What can hang from each mark:
S: P
M: B V
P: L W
W: L P
B: M V W Y
Y: B P W
L: P S

Each row was made from one small tree. The marks that hang from a mark follow it in brackets, in alphabetical order. Every link used is in the known rows. Write each row's tree.
Known rows:
P{W}: [ 0.64  1.66 -0.62 -0.56 -0.35 -0.11 -1.28 -0.06 -1.76 -0.35 -1.18  0.26
  0.82 -0.05 -0.75  0.53 -0.58 -0.62 -0.42  0.07  1.10 -1.27  0.55  1.12]
M{B{W Y{P}} V}: [-1.75  2.38  0.06 -0.77 -0.61 -2.21  1.11  0.80 -2.49 -0.51 -0.05  2.17
  0.69  1.92  1.04  1.23 -1.56  2.00  2.55 -3.20  1.24 -3.36  1.39 -2.13]
W{L P}: [-0.26  0.78  0.48  1.11 -1.76 -2.11 -1.29  1.14 -3.13 -0.23 -0.86 -0.88
  0.29  3.02  1.14  0.30 -0.15 -0.73 -1.40 -1.39  1.57  0.03 -0.71  0.66]
Y{W{P}}: [-0.79  0.06 -0.44 -0.01 -2.42 -0.45 -1.20 -0.14 -2.55  1.64 -1.46 -1.88
 -0.84  0.96  2.22 -0.51 -0.07  0.87  0.15 -2.74  2.64  2.41  2.07 -0.70]
M{B{Y{P W}} V}: [-2.80  1.46 -0.37 -2.09 -0.86  1.29  0.88 -0.25 -1.15  1.72  0.16  1.64
 -1.27  1.33  1.99  2.15 -1.11  2.00  2.92 -4.16  3.82 -0.29  3.18 -0.80]
Y{P W{L}}: [-1.47 -0.57 -2.15 -0.13 -3.31  4.22 -1.73 -1.52 -2.49  1.88 -0.45 -0.46
 -2.51  3.88  2.49  3.30  0.47  0.04 -0.27 -1.04  4.29  0.74  0.37  2.98]
B{M V Y}: [-1.61  1.22  2.07 -1.74 -0.25 -3.11  1.23  1.34  0.10  0.62  1.16  0.88
 -1.39 -0.41 -1.09 -2.10 -0.72 -1.69  0.09 -2.64 -1.78  0.81  5.09 -0.09]
S{P{L W}}: [ 0.62  1.68 -1.89 -0.04 -0.99  0.44 -1.41 -1.80 -4.37  0.71 -2.89 -0.80
  0.12  1.33 -0.28  1.23 -1.14  0.42  0.37  0.13 -0.19 -0.94  0.57  2.34]
B{V Y}: [-1.83  1.68  1.71 -0.81  0.36 -2.23  1.06  1.58 -0.04  0.49  0.57  1.04
 -0.88 -1.22 -1.10 -1.41  0.54 -0.09  0.53 -1.49 -1.19  0.19  2.87 -0.80]
S{P{W}}: [-0.47  2.33 -2.28  0.00 -0.98  0.59 -0.78 -2.15 -2.56  0.29 -1.66 -1.75
  0.12  0.38 -1.18 -0.33 -0.81  0.60 -0.31 -0.08  0.93 -0.24  0.99  2.77]
W{P{L}}: [ 0.82  0.00  1.34 -0.14 -0.90 -2.63 -1.41  0.99 -3.62  0.50 -2.30  0.00
  0.41  1.96  1.93  0.43 -0.41  0.06  0.52 -1.88 -0.28  0.32  0.21 -1.24]
P{L}: [ 0.96 -0.43  0.51 -0.31 -0.07 -0.35 -0.69  0.53 -1.83  0.65 -1.41  1.03
  0.06  0.95  0.97  1.77 -0.23 -0.11  0.64  0.11 -1.15 -0.60 -0.46 -0.48]
M{B{V W{L}}}: [-0.53  0.96 -1.37 -0.12 -1.74 -5.43  0.25  1.02 -1.22 -0.42 -1.72 -0.88
  1.01  3.55  0.95  1.51 -1.43  0.02 -1.73 -2.16  0.55 -2.29  1.01 -1.25]
M{V}: [-1.37  0.36  0.36  0.09 -0.40 -0.22  2.14  0.95  0.67  0.76  1.22  0.10
  0.38 -0.29  1.26 -0.82 -0.53 -0.28  1.70 -0.82  0.94 -0.44 -0.07 -0.18]
M{B{W{P}}}: [ 0.70  1.11 -0.35  0.00 -1.25 -6.19 -1.06  0.65 -3.09 -1.27 -2.72 -1.32
  2.11  2.50  1.22 -0.16 -1.97  1.91 -0.70 -3.43  0.71 -1.37  1.02 -3.51]
Y{B}: [-0.31  0.67 -0.36 -0.45 -1.56  1.06  0.14  1.29  1.17  0.47  1.09 -1.29
 -1.05  0.51  1.12  0.20  0.86 -0.74  0.09 -0.30  1.42  0.03  0.02 -0.61]
B{Y}: [-0.63  1.88  1.54  0.08  0.84 -0.36  0.26  1.12 -1.32 -0.58  0.24  2.10
 -0.38 -1.19 -1.58 -0.20  0.37  0.42  0.90 -0.33 -1.49 -0.76  0.79 -0.77]
Y{B P W}: [-1.67 -0.15 -2.30 -1.42 -3.92  5.12 -1.06 -0.71 -0.20  2.72  0.89 -1.83
 -3.46  2.44  3.58  1.99  1.57  0.36  0.77 -1.87  5.09  1.82  1.86  0.93]
B{M{V} W{P}}: [-0.92  0.76  0.65  0.27 -3.17 -4.87  1.15  1.52 -2.61 -0.10  0.09 -1.55
  0.95  2.13  2.67 -2.97 -2.48 -1.30  0.94 -3.86  0.40 -0.60  2.57 -1.55]
P{W{L{S}}}: [ 0.78  1.83 -0.78  0.24 -0.77  0.51 -1.69 -0.44 -2.02 -1.62 -1.82  0.45
 -0.49  2.34  1.49  2.71  0.80 -1.86 -1.36  0.38  2.67 -2.49 -0.89  1.39]
Y{B P}: [-0.99  0.18 -0.94 -1.28 -2.18  3.25 -0.69 -0.18  0.46  1.15  1.35 -0.94
 -2.15  2.43  2.22  1.33  1.43 -0.10  0.38 -0.87  3.43  0.47  0.42  0.79]
W{P}: [-0.17  0.42  0.94  0.11 -0.87 -2.39 -0.88  0.54 -1.93  0.06 -0.85 -1.08
  0.40  0.95  0.96 -1.22 -0.17  0.39 -0.32 -2.00  0.93  1.02  0.74 -0.83]
L{P}: [ 0.33 -0.49  0.74 -1.05 -0.15 -0.01 -0.11 -0.21 -0.36  0.61  0.39  1.41
 -0.84  1.51  1.54  0.57  0.04  0.03 -0.75 -0.98  1.50 -0.46  0.10 -1.54]
P{L{S} W}: [ 1.77  1.04  0.12 -1.05  0.25 -0.17 -1.99 -0.38 -2.67 -0.87 -3.10  1.26
 -0.43  1.37  2.32  2.76  0.51 -1.07  0.32  0.12  0.99 -2.05  0.03 -0.54]

Which tree is each row?
[ 0.08  0.72  0.70  0.88 -1.38 -1.98 -1.27  0.17 -2.14 -1.08 -1.58 -0.93
 -0.84  3.50  3.30  0.87  1.12 -0.93 -1.19 -1.41  2.60 -0.13 -0.69 -0.47]	W{L{S} P}
[ 0.26  2.62  0.75 -1.48 -0.12  1.34 -2.61  0.19 -5.51 -0.05 -2.08  3.51
 -0.49  1.53 -0.25  3.05 -0.01  0.15  1.52 -0.72  0.54 -2.59  1.20  1.20]	B{Y{P{L W}}}
[-0.90 -0.15  0.50 -2.07 -2.20  2.38 -1.75 -0.62 -4.27  2.20 -0.79  2.08
 -3.35  2.45  1.90  2.41 -0.52 -0.49  1.83 -2.86  0.51  0.71  4.53  1.10]	B{M Y{P{L} W}}
[-0.41  2.54 -2.66  1.11 -1.97  0.94 -1.34 -1.86 -3.72  0.00 -1.72 -1.67
  0.05  2.40 -1.12  1.18 -0.88 -0.35 -1.25  0.50  1.33 -1.12 -0.42  4.19]	S{P{W{L}}}
[ 0.58 -0.25  0.77 -0.47 -0.65  0.55 -0.63 -0.69 -0.64 -0.49 -0.13  1.58
 -2.12  3.87  3.74  2.70  1.35 -1.38 -1.77 -0.59  3.11 -1.63 -1.24 -1.24]	W{L{P S}}
[-2.64  1.25  1.18 -1.52 -0.43 -0.16  0.39  0.17 -0.62  1.13  0.89  1.38
 -1.95  0.70  0.13 -0.30  1.01  0.45  0.90 -2.10  0.96  0.60  3.20  0.73]	B{V Y{P}}
[-0.32 -0.45 -0.79 -0.49 -2.65  2.19 -0.97 -0.34 -2.33  1.85 -0.26  0.66
 -2.33  3.43  3.07  2.74  0.13 -0.60 -1.22 -1.43  3.67 -0.05  0.09  0.05]	Y{W{L{P}}}
[ 0.20  2.50  0.23 -0.06  0.66 -4.26 -0.20  1.26 -2.64 -1.99 -1.61  1.81
  1.34  0.24 -1.34  0.86 -1.26  1.76  0.51 -1.59 -1.68 -3.29  1.11 -3.49]	M{B{W Y}}
[-1.51  0.19 -0.07 -1.58 -4.56 -1.48 -0.76  2.26 -1.99  3.79 -1.55 -2.99
 -2.59  2.54  4.96  0.21  0.89 -0.58  0.29 -4.23  3.22  2.83  3.67 -1.74]	Y{B{V} W{P{L}}}
[ 1.11 -0.07  1.73 -0.25 -0.46 -2.43 -1.43  0.15 -2.71 -0.32 -2.90  0.11
 -0.74  2.24  4.08  1.04  0.97 -0.12  0.38 -1.97  0.86  0.33  0.23 -2.42]	W{P{L{S}}}
[-0.14  2.16 -1.80 -0.08 -0.49  0.79 -0.60 -3.08 -1.42 -0.78 -2.16 -1.65
 -0.93  0.87  1.03  0.17  0.40  0.38 -0.42 -0.19  2.06 -0.30  1.05  1.74]	L{S{P{W}}}
[-2.19  2.34 -0.28 -0.35 -1.06 -0.45  1.25  1.46 -1.88  1.06 -0.16  1.41
 -0.24  1.24  0.85  2.59 -1.44  0.35  1.64 -2.95  2.35 -1.58  1.36 -0.73]	M{B{Y{W{L}}} V}
[-0.87  0.97 -1.65  1.47 -1.08  1.13  0.06 -2.75 -0.96 -0.54 -0.97 -1.88
 -2.02  2.82  1.70  1.16  0.93  0.05 -0.95  0.33  1.53 -0.07 -0.92  2.09]	W{L{S{P}}}
[-0.39  1.61 -1.74 -1.67 -2.55  3.23 -1.81 -0.06 -1.26  0.61  0.26 -0.77
 -1.34  2.33  1.59  1.92  0.72 -0.68  0.00 -0.82  4.47 -0.83  0.90  1.78]	Y{B P{W}}
[-2.60  1.79  1.75 -0.93 -2.69 -1.78  1.09  1.63 -2.91  1.84  0.76 -0.06
 -1.25  0.28  2.08 -2.19 -1.56 -0.79  2.19 -5.14  1.60  1.79  5.13 -0.81]	B{M{V} Y{W{P}}}
[ 1.23  0.93  0.43 -1.84 -0.03  0.13 -1.36 -1.08 -1.18 -0.75 -1.29  1.71
 -1.23  1.83  2.95  1.53  0.80 -0.88 -1.16 -0.94  3.59 -1.92  0.59 -1.68]	L{P{W} S}
[-1.43 -0.02  0.04 -2.32 -2.82 -1.61  1.28  1.57  2.50  1.73  1.90 -2.46
 -2.15  1.31  1.76 -1.61 -0.08 -2.69 -0.91 -2.77  1.09  1.77  4.47 -0.03]	Y{B{M V}}
[-2.23  0.05 -0.76 -2.06 -2.83  1.33  0.51  0.42  1.72  2.18  1.69 -1.82
 -2.80  2.48  2.83  0.23  1.61 -0.48 -0.03 -2.20  3.69  1.52  2.39  0.78]	Y{B{V} P}
[-1.26 -0.32 -0.36 -2.25 -2.85  1.07 -0.37  0.80 -0.15  2.66  0.24 -0.75
 -2.76  3.47  3.86  1.85  1.41 -0.78  0.63 -2.15  2.54  0.71  1.97  0.33]	Y{B{V} P{L}}
[-1.21  0.95 -0.71 -0.31 -3.82 -1.31  2.22  2.34  0.11  0.54  2.11 -1.62
 -0.53  1.70  2.68 -1.52 -1.30 -2.38  1.28 -2.28  0.86 -1.51  1.93 -1.39]	Y{B{M{V} W}}
[-0.99  1.80  0.10  0.36 -1.16  0.08 -0.88  0.06 -3.77 -0.96 -0.26  2.17
 -0.79  1.29 -0.23  0.57  0.29  1.44  1.16 -0.76 -0.37 -2.19  0.76 -0.57]	B{W Y{P}}
[-1.61  2.60  2.11  0.35 -2.28 -5.33  1.29  2.82 -4.25 -0.54  0.39  0.45
  0.60  0.92  1.02 -3.20 -2.06 -0.80  1.88 -4.12 -0.99 -1.37  3.41 -2.26]	B{M{V} W{P} Y}
[-1.51  0.48  0.18 -1.36 -2.53  0.25  2.48  1.98  1.98  1.36  2.97 -1.47
 -1.24  0.92  2.53 -1.20 -0.96 -2.70  1.40 -2.41  1.79  0.19  2.17 -0.10]	Y{B{M{V}}}
[-1.11  0.49 -0.93 -1.26 -4.03 -3.23  1.10  2.01  0.62  0.89  1.27 -2.59
 -1.55  2.01  2.07 -1.99 -0.55 -2.37 -0.89 -2.71  0.28  0.10  4.02 -1.29]	Y{B{M V W}}
[-0.08  0.94 -0.15 -0.14 -4.32 -3.60 -0.67  2.07 -2.35 -0.29  0.01 -2.86
 -0.56  2.94  2.62 -2.14 -0.85 -1.63 -0.64 -3.29  0.84  0.00  2.75 -2.05]	Y{B{M W{P}}}
[-2.17 -0.47 -0.58 -3.02 -3.43  0.44  0.53  0.29  1.90  2.26  2.26 -2.02
 -3.33  3.09  2.95 -0.56  0.23 -2.18 -0.61 -3.35  3.00  2.10  4.80  1.31]	Y{B{M V} P}
[-0.73  1.02 -2.31  0.83 -4.45  2.00 -1.29  0.81 -2.64  0.08  0.50 -1.02
 -1.61  4.99  2.57  2.50  0.90 -0.76 -0.62 -0.40  3.06 -2.23 -1.30  0.94]	Y{B{W{L}} P}
[-0.62  0.16  0.08 -0.11 -3.47 -2.16  1.40  1.32 -2.74  0.25  1.36  1.03
 -0.39  4.62  3.30  0.21 -2.21 -2.71 -0.49 -2.29  1.50 -3.00  0.61 -0.80]	B{M{V} W{L{P}}}
[-1.20 -0.50  0.00 -2.40 -3.34  2.11  0.91  1.02 -0.51  2.42  1.70 -0.07
 -2.27  3.84  4.63  1.50 -0.70 -2.33  2.37 -2.99  2.48 -0.14  2.20  0.92]	Y{B{M{V}} P{L}}
[-2.43  0.70  0.76 -2.03 -1.92 -1.17  0.69  0.68 -0.47  2.20  0.45  0.15
 -2.71 -0.45  0.27 -1.52 -0.60 -1.24  0.41 -3.66 -0.09  2.25  6.44 -0.03]	B{M V Y{W}}
[-1.51  2.58  0.41  1.07 -1.91 -3.53  0.28  2.36 -3.14 -0.64 -0.25  1.01
 -0.45  1.54 -0.71 -0.18  0.05 -0.76 -0.48 -0.87 -1.38 -2.46  0.97 -0.68]	B{V W{L} Y}
[ 0.15  0.84 -1.44  0.63 -4.32 -0.90 -0.49  2.00 -1.69 -0.60  0.83 -1.70
 -1.11  3.94  1.62  0.70 -0.72 -2.99 -1.45 -0.89  0.42 -1.92  0.62  0.34]	Y{B{M W{L}}}
[-1.92 -0.83 -1.49 -2.50 -4.42  2.93 -0.77  0.20 -0.82  4.22 -0.33 -1.65
 -3.96  3.38  5.10  2.57  1.47 -0.21  0.94 -3.03  4.19  2.21  3.40  0.51]	Y{B{V} P{L} W}
[ 0.43  1.32 -1.33 -2.04 -2.49  3.02 -2.47  0.31 -3.18  1.12 -1.10  0.25
 -1.27  3.34  2.49  3.50  0.56 -0.91  0.75 -0.78  3.35 -1.60  0.47  1.34]	Y{B P{L W}}
[-0.31  0.55 -0.85 -1.05 -0.80 -5.67  0.68  0.61  0.01 -0.21 -1.54 -1.07
  1.09  1.48  0.82 -0.13 -1.50  1.16 -0.82 -2.79 -0.11 -1.28  2.44 -2.79]	M{B{V W}}
[-1.37  1.58  1.15 -0.67 -1.62 -4.75  0.96  1.71 -1.72 -0.29  0.31  0.66
 -0.70  0.28 -0.57 -2.45 -1.08 -1.32 -0.01 -2.62 -2.55 -0.80  4.78 -1.31]	B{M V W Y}
[-0.37  0.79  1.89 -1.15 -2.21 -2.00 -1.79  1.22 -5.48  1.68 -1.99  0.73
 -1.74  1.54  1.79  0.21 -1.22 -0.56  1.23 -4.11 -0.53  1.60  4.70 -1.19]	B{M Y{W{P{L}}}}
[-1.17  2.16  1.16  0.01 -2.09 -3.56  0.31  2.25 -3.56  0.02  0.12  2.41
 -1.29  2.98  0.80  0.41  0.13 -0.76 -1.21 -1.83  0.13 -2.88  1.01 -2.07]	B{V W{L{P}} Y}
[-0.93  1.31  0.72 -0.43 -1.81  1.76 -0.89  0.69 -3.69  1.27  0.13  2.58
 -2.67  2.30  1.27  2.40  0.56 -0.35 -0.30 -1.59  2.30 -0.86  0.88 -0.68]	B{Y{W{L{P}}}}
[-1.12  2.45  0.89 -2.31 -0.76 -0.50 -1.67  0.63 -4.25  1.12 -1.72  2.77
 -1.13  1.61  0.40  1.97  0.18 -0.31  1.11 -1.97  0.82 -1.36  3.31  1.26]	B{V Y{P{L W}}}
